What can hang from each mark
K: B G L N Y
A: B
D: G Q
G: D V
N: L
C: Q
U: C M R
B: K Q
V: F G Z
H: P
L: N
M: U
Y: K R
R: P

In the rows, zero is written as 128.
Known rows, with every way that one mark hangs from another
{D G}: [131 167 123 132 125 105 115 128 133 136 126 136 152 148 108 151 139 132
 148 140 141 137 127 127 146 120 142 134 108 147 131 111 125 118 115 150
 131 129 134 138 126 134 128 135 116 118 119 137 135 114 125 130 126]
{M {U C R}}: [103 136 128 131 128 140 105 102 153 132 109 127 143 103  95 115 105 163
 121 166 148  86 153  82 108 144 170 159 131 130 118 149 147 142 129 130
 109 134 138 103 134 114 186 156 157 125 168 103 125 176 107 114 134]
{H P}: [144 139 142 121 147 124 142 157 125 110 132 129 133 120 104 136 143 127
 142 138 138 121 140 150 121 101 131 156  99 124 105 116  92 125 117 139
 117 121 124 126 121 128 135 129 135 152 126 136 126 125 100 114 106]
{A {B {K N Y} Q}}: [126 108 117  81 212 123 115 133 127 137 146 149 189 141 123  77 106 134
  97 155  50 111 182 102 191 123 109 135 119 145 163 103 116 106 157 149
 125 122  90 144 217 158 138 123  99 145 112 136  75 108 137 123  75]
{V F {G D} Z}: [117 118 122 158 101 127 135 117 151 168  91 113 179 150 100 105 127 213
 164 130 161 118 131 146 137 176 182 140 137 138 144  90 133 142 158 184
  95 139 164  88  68 121 171 118 119 157 110  92 131  97  96  85 153]
{Y {K B G L N} {R P}}: [170 116 135 247 133 127 252 244 138 123 147 155 171 175  75 102 101 143
  97  91  98 214 225 128 207 150 102  82 162 168  73 159 113 167 196 129
 109 159 105 110 196 142 107 215 120 125 152 136  54 157 178 118 106]
{D {G V} Q}: [127 172 142 122 113  95 155 142 113 157 131 130 143 157  85 152 131 118
 152 117 147 146  96 121 175 144  99 144 113 194 164 107 105 113 131 147
 152 146 141 120  95 141 121 147  98  88 120 117 170  79 117  91 156]
{B {K G L N Y} Q}: [149 133 142 123 219 125 187 165 109 118 180 159 211 145 119  98  89 121
 108 136  91 171 215 120 170 116 144  80 110 188 115 125 145 110 198 133
  98 124 103 143 250 136 121 135 113 117 143 163  83 124 132 116  88]
{U {C Q} M {R P}}: [118 178 145 155 130 137  99 132 157 136 136 125 148  83  73  98 157 128
 154 155 137 170  95  53 117 119 171 142 122 150 107 176 133 134 132 130
 145 151 103 118  97 167 224 163 183 129 200 108 125 153 104  85 145]
{M {U {C Q} {R P}}}: [112 150 129 113 134 116 110 170 160 137 126 138 144 100  68 107 134 147
 124 168 132 161 119  67 108 123 158 150 126 128  94 159 137 130 109 139
 123 157 115  93 105 125 201 165 163 155 164 104 139 164 103  88 142]
{V F G}: [114 144 125 156 102 107 129 101 144 154 143 117 160 129 103 124 142 176
 156 148 138 107 129 156 142 142 170 136 139 116 149  94 139 130 149 187
 112 153 155 128 126 129 163 131 138 140 106 118 119  97 116 102 138]
{A {B {K {G V} {L N}}}}: [152 109 124 148 137  80 206 175  86 132 157 140 163 155 111 116  66 110
 119  99  87 146 184 136 154 121  66 123 115 168 137  87 134 138 207 121
  91 116  91 167 196  84 117 170 105  78 112 142 153 123 189 140  56]
{B {K G}}: [148 127 109 132 145  97 135 123 127 123 129 143 167 130 112 130  96 137
 133 114 123 143 159 136 137 115 111 107 108 138 134 129 122 123 160 145
 118 119 102 137 187 114 141 130 106 103 163 145 119 120 150 132 119]
{Y {K B {G D} {L N}}}: [182  98 114 219 137 107 232 168 112 110 135 145 162 194 100 159  83 164
 133  98 113 205 211 129 156 138 119  99 135 184 121 134 147 134 195 119
  91 128 142 120 170  94  97 167 118 110 127 111  97 169 169 116  68]
{G D {V F}}: [129 115 123  93 116 137 180 126 135 163  80 108 160 144 114 111 127 156
 144 130 166 151 108 130 137 142 127 120 147 167 167 108 137 112 179 162
 113 128 141  87  83 123 147 121 117 133 118 141 158 114 118  85 135]
{Y K R}: [140 119 137 194 103 136 159 131 152 146 100 143 157 150  99 136 118 137
 113  85 135 107 153 122 193 136  97 127 163 126 105 149  83 124 137 136
 138 114 115  83 137 139 133 155 122 121 159 137 101 137 143 111 134]
{M U}: [121 131 126 108 123 129 123 138 124 122 106 137 125 148 128 129 115 137
 119 154 132 115 126 125 126 138 138 139 127 124 103 131 139 131 126 118
 122 141 152 111 137 105 118 136 126 130 125 121 133 136 125 106 127]
{K B L N {Y R}}: [141 111 134 196 161 152 208 193 144 102 167 131 152 159 121  96 121 138
  73 140 110 173 203 126 175 169 128 104 184 153  89 131 137 152 187  84
 118 127  95 117 177 172 100 188 146 150 103 127  71 154 146 109  74]
{K B {N L} Y}: [121 110 129 145 173 134 161 157 132  90 168 104 149 151 135  97 143 134
  82 197 103 161 172 134 137 152 148 108 144 168 124 161 121 141 147  80
 125 149 118 134 153 160  92 138 142 167  74  96  79 163 104 116  60]
{U {C Q}}: [119 135 134 126 132 131 119  99 147 138 134 125 155 130 110 138 164 128
 132 147 134 176 120 100 114 129 149 143 104 136 143 143 150 111 111 146
 128 127 112 135  99 142 173 142 146 116 148 123 138 151 120 121 134]
{V {G {D Q}} Z}: [112 128 141 153 106 111 147 136 128 159 105 131 152 164  85 119 113 185
 160 103 164 126 119 119 154 181 156 155 123 169 147 106 116 147 130 177
 123 136 168  83  56 132 152 125 102 130 139  66 139  85  88  79 172]
{B K Q}: [132 119 134  87 167 131 110 125 123 148 105 145 165 154 126 126 102 110
 136 128  90 118 148 120 149 106 101 116  91 142 146 120 108  91 161 151
 121 109 118 131 193 105 164 108  97 129 156 140 106 107 130 113 126]
{Y {K {G V} N} {R P}}: [147 128 130 196 123 118 252 202 135 161 123 141 174 154  55  88 101 117
  96  70 116 176 167  97 216 143  79 106 173 177  93 146  71 155 180 170
 139 142 113  72 147 150 129 196 101 115 174 156 114 127 153 120 144]
{B Q}: [127 135 126  99 155 149 125 126 114 152 110 134 153 150 135 132 117 110
 146 132 103 148 140 107 143 117 130 126 105 139 143 130 131 114 147 149
 123 121 129 137 163 123 146 115 111 133 133 127 118 107 110 126 141]
{Y {K N}}: [122 122 149 164 125 136 167 125 139 123 124 163 146 152 112 106 116 137
  92 122  97 112 149 121 176 135 120 114 120 144 128 129  96 131 124 150
 126 139 142  89 143 136 125 145 110 114 123 127  80 145 149 135 127]
{M {U R}}: [111 141 123 111 120 135 111 137 144 133 108 141 134 119 113 119  96 141
 120 163 137  86 142  99 115 137 154 140 137 123  94 139 127 140 133 113
 115 131 138  93 142 109 146 142 139 135 135  98 135 144 108 110 136]
{A {B {K {G V}} Q}}: [145 116  88  81 184 107 159 136 104 171 103 129 191 156 111 112  81 110
 141 116  89 151 175 108 177 102  66 130  97 179 180 104 113 114 207 160
 108 106  94 163 212 114 145 140  68  91 152 142 140  86 153 132 114]
{C Q}: [127 139 127 109 129 126 126 138 135 132 129 140 143 144 128 137 144 103
 128 145 126 177 103 119 118 121 133 121 111 131 127 135 123 109 120 129
 131 125 114 125 102 137 131 125 125 125 123 123 143 123 114 119 132]
{Y {K {B Q} {N L}} {R P}}: [129 109 152 185 156 160 197 212 129 146 108 136 170 210  92  98 116 103
 103 137  74 180 195  99 206 130  97 112 146 167 100 186  66 132 172 143
 131 151 121  86 185 131 145 165 108 171 134 110  44 132 127  96 109]
{Y R}: [121 127 130 154 110 140 143 132 138 141 114 125 143 136 120 128 119 121
 119 102 140 124 142 114 149 141 114 138 159 116 102 139 116 133 141 129
 134 115 106 107 130 143 138 147 131 127 149 135 123 118 133 120 136]
{A {B Q}}: [124 122 105  98 161 133 113 129 110 159 110 131 148 143 138 118 120 114
 142 140  81 131 161 106 163 108 111 155 111 134 160 116 140 122 144 152
 115 118 113 165 173 132 137 126 100 127 121 114 118 101 123 138 120]
{K {B Q} G}: [158 130  88 131 180 129 160 128 107 150 124 128 165 172 123 143 106 133
 147 139  86 210 192 111 138 133 127 113 111 160 161 132 151 137 185 145
  95 132 126 175 215 129 131 144 105 113 140 104 103 119 130 131 134]

Rows
[126 180 156 142 106  98 150 135 136 194 101 131 171 165  86 149 138 166
 160 110 147 126  98 145 170 184 110 150 120 176 169  75  91 127 144 157
 127 162 144 107  69 142 154 141 119  87  90  98 162  65 105  71 189]
{D {G {V F Z}} Q}
[123 121 141 101 118 119 191 143 109 149  98 119 129 154  97 129 114 130
 146 105 159 161  98 107 166 157 103 136 134 195 169 131 118 114 157 145
 148 125 149  79  68 135 121 130  94 119 142 115 167 100 110  81 151]
{G {D Q} V}
[116  97 114  76 178 132 160 139  91 141  92 135 226 177 129  82  84 107
 119 164  94 166 209  99 161 105 137 116  73 196 149 164 139 121 189 171
  95 121 103 129 200 115 141 112  64 129 137 114 104 107 114 136  73]
{A {B {K {G D} {N L}} Q}}
[134 140 141 163 139 132 208 167 111 107 162 152 166 133 129 109 106 117
 104 129 119 181 192 135 135 145 162  87 109 166 100 132 168 160 172 128
  94 143 125 145 177 127 110 165 121  94 123 140 110 139 141 154 105]
{K G L N}
[133 124 140 131 179 149 220 194 104 159 113 165 198 182 117  87  66 101
 111 115  97 161 195 129 162 157  95  88  80 213 124  95 104 140 230 132
  81 118 112 122 196  93 152 156  77  90 137 131 121 109 140 130 128]
{B {K {G {V Z}} L N} Q}
[128 113 143 119 125 133 182 159 120 165  75 126 137 165  99 116 108 151
 143  87 163 147 104 110 156 186  98 145 132 197 158 115  97 139 158 129
 135 127 141  72  38 132 132 124  94 117 133  95 171  97 101  77 173]
{G {D Q} {V Z}}
[153 120 140 195 112 121 167 188 147 153 112 143 143 141  72 121 121 140
 122  73 119 129 141 116 197 116  87 129 173 128  87 152  70 123 135 148
 152 132 111  81 126 139 142 163 127 149 168 150  99 140 149  98 142]
{Y K {R P}}
[110 168 139 161 129 157  93  74 161 132 123 128 158  97 102 107 157 121
 146 171 151 146 106  62 112 132 181 141 111 150 127 170 134 132 133 121
 138 135 100 118 106 160 216 149 173  98 198  99 126 156  96 106 145]
{U {C Q} M R}
[112 158 139 172 129 156  91  63 158 127 123 119 143  80  97  97 136 144
 150 150 150  98 134  68 116 137 175 151 121 150 132 162 134 151 149 118
 130 133 120 127 132 157 217 153 173 103 200 104 114 156 109 112 130]
{U C M R}
[131 129  91 143 150 123 226 158 121 132 137 126 147 173 112 100 108 121
  97 140 105 203 175 115 144 173 106 100 122 181 158 123 128 171 203 135
 106 149 123 142 169 139 111 175  91  99 122 109 117 133 156 145 107]
{K B {G V} N}
[161 123 134 146 148 108 165 162 118 111 151 146 170 131 120 133  96 130
 131 107 135 155 183 154 133 111 118  87 108 159 104 126 144 129 180 117
  98 119 105 145 195 104 124 143 120  98 157 161 118 139 162 133  99]
{B {K G L}}
[104 150 127 117 125 134 107 110 162 140 113 138 159 116  97 123 126 141
 121 182 145 137 130  73  99 140 174 156 115 128 112 159 143 123 111 130
 116 137 125 101 120 120 188 161 159 124 152  98 140 167 102 102 139]
{M {U {C Q} R}}
[146 123  89  93 180  98 121 119 107 160 116 143 199 150 124 120  89 127
 146 126  78 145 191 116 163  97  97 127  91 144 162 117 130 118 178 166
 103 113  94 177 230 117 154 128  80 104 153 133 109  89 150 138 113]
{A {B {K G} Q}}
[129  98 144 182 135 144 176 148 135 106 119 139 147 186 117 108 127 125
  90 167 101 140 176 138 158 143 114 109 123 170 127 169  84 140 144 113
 116 153 139 105 152 125 115 145 117 135 100  88  59 168 132 123  80]
{Y {K B {N L}}}
[128 130 135 116 206 126 162 138 110 120 164 138 217 153 123  96 100 107
 113 169  93 155 196 115 160 111 157  97 111 188 121 157 111 107 174 132
 108 128  99 129 225 134 131 108 110 140 134 137  85 111  98 115  82]
{B {K G {N L} Y} Q}
[147 118 103 177 154 128 155 142 153 125 140 106 145 150 108 122 128 155
 103 128 130 159 171 119 161 157 114 129 204 120 118 134 123 135 163  92
 143 117  90 126 163 177 108 162 151 158 122 117  93 144 138 101  96]
{K B {Y R}}
[136 137 126 215 114 132 208 132 144 142 126 160 197 157  92 116  96 137
  95  88 113 144 199 106 199 150 128 112 152 150  93 153  94 153 155 166
 124 134 114  85 176 150 128 174 106  94 167 142  86 133 147 139 137]
{Y {K G N} R}
[127 171 145 140 115 102 153 148 120 170 105 133 152 166  80 147 125 140
 149  96 150 128  99 126 171 170  91 154 111 193 157  84  76 136 127 137
 143 142 138 105  66 133 127 149 100  88 111  94 172  79 110  91 173]
{D {G {V Z}} Q}
[116 111 115 161 114 125 142 136 135 158  92 116 149 156  93 108 118 181
 153 124 162 119 130 122 135 160 163 142 127 152 130 100 124 148 147 162
 105 115 161  87  63 117 147 121 102 152 136  89 144 117  98 107 142]
{V {G D} Z}
[147 126  90 150 189 113 232 155 126 125 166 112 154 156 102  96 118 143
  94 155 111 203 184 113 162 164 118  99 160 191 150 115 131 163 201 110
 118 145 118 140 176 172  93 170 115 119 112 124 112 142 144 124  87]
{K B {G V} N Y}
[131 103 116 112 134 140 178 156 133 164  63 109 132 160 114 103 112 143
 127 108 165 139 116 118 133 159 107 126 136 181 142 108 105 140 171 120
 118 102 139  75  53 118 135 124  97 137 123 113 170 127 113 106 144]
{G D {V Z}}
[168 145 112 176 157 100 180 194 136 139 171 117 173 106  76 112 123 151
 134  89 130 188 168 106 173 124 136 122 205 133  78 147 122 141 154 133
 147 134  93 121 161 180 115 166 150 154 161 156 121 116 120  97 124]
{K G {Y {R P}}}
[143 131 148 231 115 141 236 166 136 130 137 169 197 159 104 117  94 127
  95  85 125 162 210 128 195 150 133  94 151 171  75 151 115 152 173 140
 107 131 115  95 186 136 118 186 114  88 153 152  86 147 158 136 116]
{Y {K G L N} R}
[124 123 149 123 113 129 178 141 136 184  72 119 169 159  98 114 116 181
 146  95 162 139 101 141 155 190 113 148 144 181 174 102 106 129 169 150
 118 145 144  68  43 135 159 121 109 113 107 104 156  81  95  57 181]
{G {D Q} {V F Z}}
[147 109 144 127 199 107 135 162 101 126 179 145 176 155 126 114  82 112
 123 127  53 123 190 119 175 104  90 135 123 144 130  86 133  90 173 114
 103 110  87 167 224 110 126 132 126 135  97 140  91 119 154 110  38]
{A {B {K {L N} Y} Q}}
[128 109 125 120 120 141 175 139 147 179  59 112 165 149 115 100 123 178
 136 111 168 129 113 138 135 172 119 131 145 164 154  91 118 133 184 143
 107 127 139  73  50 116 158 121 115 132 103 121 158 110 108  85 155]
{G D {V F Z}}
[139 119 174 140 191 140 179 231 130 131 168 154 187 149  94  78  98 110
  98 112  81 160 190 109 202 120 108  91 155 161  73 129 105 105 190 132
 127 123  83  95 216 149 143 160 127 173 152 172  67 120 138  85  90]
{B {K L N {Y {R P}}} Q}
